What can hang from each mark
k266: k57 k944
k944: k266
k693: k57 k237
k312: k57
k798: k237
k57: k312 k693 k860
k466: k860
k237: k693 k798
k860: k466

Every row comes from one small tree of marks. Brackets hold a mark, then the marks that hang from it, in the order of their numbers. Every link used is in the known rows. Which tree was each row made from?
Known rows
[k693 [k237 k798]]: [-23  11 -14  -3  13   3 -21  -9 -27  -1  -5  -6   0   6  -5   7  -8  29
  20 -21 -37]
[k312 [k57 k693 k860]]: [-20  10   7 -40   8  -1 -24  -7 -47   3   1 -13 -52  -3   3  -3 -12  34
 -14 -22   2]
[k693 k237]: [-22   8  -2   0  13  -1 -17  -9 -19  -1   5 -15  21  16  -2   4  -6  32
  18 -20  -4]
[k693 [k57 [k860 k466]] [k237 k798]]: [-32  14   5 -33   8  -4 -16  -8 -46  -5  -6  -7  49  14  -4  -6   7  36
  20 -15 -11]
[k57 k312 [k693 k237] k860]: [-18   8  20 -41  16  -3 -18   1 -64   2  -3   3  18  13   1  -5   0  35
  12 -16  23]
[k466 k860]: [-33   3   1  20   4  19 -21 -11  -6  -1   1 -29   0   5   1  14 -23  27
  22 -21   2]
[k237 [k693 [k57 k312 k860]] k798]: [-19  14  -1 -22   0  18 -21  -7 -75   3  -7  -4  15   4  -4  -6  -1  31
  10 -20   5]
[k693 k57 [k237 k798]]: [-24  15 -10   6   6   7 -19 -11 -30   5  -2  -8  36  14  -8   9  -4  32
   8 -18 -28]
[k312 k57]: [-22  11  -9  -4   6  -1 -23 -17 -15  -3   1 -17 -22  -3   0   0 -15  30
 -14 -25  -4]
[k693 [k57 k312 k860]]: [-17   4   3 -24   1   9 -17 -10 -45   0  -2 -10  56  11   1 -10   9  36
   3 -15  35]
[k57 k312 k693 [k860 k466]]: [-29   7  25 -48   6 -10 -26  -3 -60 -10  -9   3   7   2   7 -16  -2  34
  27 -21  20]
[k266 [k57 k312]]: [-20   0   2 -15   6  -3 -24 -14 -27 -10   1  -4  20  -6   0  -4  -4  31
 -17 -22   8]
[k266 k57 k944]: [-22  -8  22 -25   2 -16 -19 -19 -16  -7   5 -23  -4   0   5   2 -18  30
  -8 -27 -10]
[k798 [k237 [k693 k57]]]: [-24  15  31  21  -3  10 -27 -21 -50   7   5 -17   7   8  -5   8 -16  31
   1 -29   1]
[k693 k57 k237]: [-24  11   1  10   7   2 -18 -11 -24   4  10 -15  53  24  -5   8  -3  34
   4 -17   5]
[k266 [k57 k693 k860] k944]: [-20  -9  41 -64   5 -15 -19 -11 -48  -1   5 -19 -32   2   9  -4 -14  34
 -10 -23  -4]
[k944 [k266 k57]]: [-27   6  -2  -6   6  -1 -22 -30 -10  -7   1 -18  -5  20   8   4  -8  32
 -15 -23 -11]
[k944 [k266 [k57 k312 k693 k860]]]: [-23   6  17 -44   9  -4 -22 -20 -54  -4  -5  -3  -8  17  10  -8  -1  37
 -19 -17  17]
[k860 k466]: [-31   7   5  -2   3  -7 -25 -15 -17 -13  -1 -11  10   5   4  -5 -10  29
  30 -25  -9]
[k312 [k57 [k693 [k237 k798]] k860]]: [-21  16   1 -50  17  -3 -21  -3 -59   6  -6  -5 -46  -3  -3   1  -8  34
 -13 -19 -26]
[k57 [k693 [k237 k798]] k860]: [-21  10   7 -40  15   3 -21   0 -58   6  -8  -4 -26   6  -1   2  -4  33
  20 -19 -30]
[k693 [k57 k312 [k860 k466]] k237]: [-30  10  18 -30   8 -10 -13  -5 -52  -8   0   0  94  19  -1 -14  13  38
  13 -14  42]
[k693 k57]: [-23   7  -4  10  -1   8 -22 -16 -18   2   7 -16  30  14  -2   5  -7  33
   4 -22   2]
[k693 [k57 k312] [k237 k798]]: [-24  14  -8  -1   7   2 -21  -8 -45   2  -6   4  58  12  -9   1   0  32
   6 -18  -7]

Write each row's tree
[-32  11  19 -17  -2   5 -20 -11 -55  -5   6 -16  22  17   3  -7  -5  33
  23 -19  16] | [k237 [k693 [k57 [k860 k466]]]]
[-24  11   6  13  -2  12 -24 -14 -55   1   5  -7  29  14  -2   0 -13  29
   9 -22  20] | [k237 [k693 [k57 k312]]]
[-31  17   8 -22  -2   9 -24 -10 -62  -4  -6 -10   5   8   0  -6  -7  30
  26 -22 -12] | [k237 [k693 [k57 [k860 k466]]] k798]
[-22  16  -7   7  -2  16 -26 -11 -61   1  -5   0  12   4  -6   3 -14  26
  14 -24 -13] | [k237 [k693 [k57 k312]] k798]
[-29   9  18 -20  15 -12 -22 -17 -46  -4   2   3  13  27   5   4  -8  35
 -20 -19   4] | [k944 [k266 [k57 k312 [k693 k237]]]]
[-28   7  12 -30   0  -5 -18  -9 -45 -11  -6  -2  69  11   2 -16   9  36
  13 -16  38] | [k693 [k57 k312 [k860 k466]]]
[-18 -10  42 -67   5 -19 -19 -10 -61  -5  -1  -5  -7  -3   9  -9 -10  35
 -12 -21  18] | [k266 [k57 k312 k693 k860] k944]
[-23   4   3 -35   8   1 -15 -26 -25  -6  -1 -21  -4  18  10  -5   4  36
 -17 -18   7] | [k944 [k266 [k57 k860]]]
[-24  13   3 -12  14   0 -27  -2 -44   5  -5   1 -27   6  -4  11 -16  30
  18 -22 -47] | [k57 [k693 [k237 k798]]]
[-21  14  -3 -15  -1  20 -20 -12 -61   6  -2 -16 -11   7  -3   1  -6  30
  15 -21 -15] | [k237 [k693 [k57 k860]] k798]
[-18   9   8 -14   1  14 -18  -8 -67   2   3 -10  34  15   0  -8   0  31
   9 -17  37] | [k237 [k693 [k57 k312 k860]]]
[-19  11  10 -47  16   1 -20   2 -72   2 -13   7  -2   4  -2  -6   0  32
  17 -17 -10] | [k57 k312 [k693 [k237 k798]] k860]
[-18   7  18 -36  16  -2 -18  -1 -52   6   3 -11  -8  15   2   1  -3  34
  16 -18   3] | [k57 [k693 k237] k860]
[-22   3   4 -37   9  -1 -15 -24 -37  -9  -5 -11  20  16  10 -11   7  36
 -16 -16  26] | [k944 [k266 [k57 k312 k860]]]
[-21  13  -4 -30  10   5 -14  -6 -56   2  -9   0  62  11  -7  -4  12  35
   6 -12   8] | [k693 [k57 k312 k860] [k237 k798]]
[-28   7  12 -14   6  -3 -29 -24 -26  -3   2 -12 -35  20   9   9 -16  34
 -17 -25 -17] | [k944 [k266 [k57 k693]]]
[-19   9   7 -22  10   2 -11  -5 -50   2   1  -7  79  21  -3  -6  12  38
   0 -11  41] | [k693 [k57 k312 k860] k237]
[-32  13  14 -51  14 -10 -23   3 -60  -5 -10   0 -11   5   1  -5  -4  33
  31 -20 -32] | [k57 [k693 [k237 k798]] [k860 k466]]
[-22  13  39  -9  -1  14 -20 -17 -64   9   2 -24   9   6  -3  -1  -5  35
   2 -24  17] | [k798 [k237 [k693 [k57 k860]]]]
[-17 -11  27 -56   6 -16 -13 -14 -42  -9  -1 -11  22  -2   8 -13  -2  34
 -12 -21  28] | [k266 [k57 k312 k860] k944]
[-16   4  14 -37   8   3 -23  -5 -59   0  -6  -1  -7   2   5  -8  -2  33
  14 -20  20] | [k57 k312 k693 k860]
[-29  -9  40 -66   4 -29 -14 -15 -45 -20  -5  -8  36  -4  11 -20  -2  34
   0 -21  25] | [k266 [k57 k312 [k860 k466]] k944]
[-29   9  32 -51  15 -16 -21   0 -66  -9  -5   6  30  12   3 -14   1  35
  23 -17  23] | [k57 k312 [k693 k237] [k860 k466]]
[-24  16 -10  12  -3  18 -28 -14 -48   5   1 -12 -12   7  -5   8 -17  27
  15 -26 -31] | [k237 [k693 k57] k798]
[-32  12  19 -47   7 -13 -26  -7 -46  -8  -2 -10 -37  -4   6  -9 -12  35
  -3 -22   4] | [k312 [k57 k693 [k860 k466]]]
[-23  14   2 -16  14  -3 -28   0 -58   1  -9  12  -5   2  -5   4 -12  29
  17 -22 -25] | [k57 k312 [k693 [k237 k798]]]
[-19  13  40 -12  -1  10 -20 -16 -76   6  -5 -11  33   3  -3  -7  -1  35
   0 -22  39] | [k798 [k237 [k693 [k57 k312 k860]]]]
[-31   7  11 -27  -1  -2 -18 -12 -33  -7  -1 -15  46  12   3 -11   5  37
  16 -18  17] | [k693 [k57 [k860 k466]]]
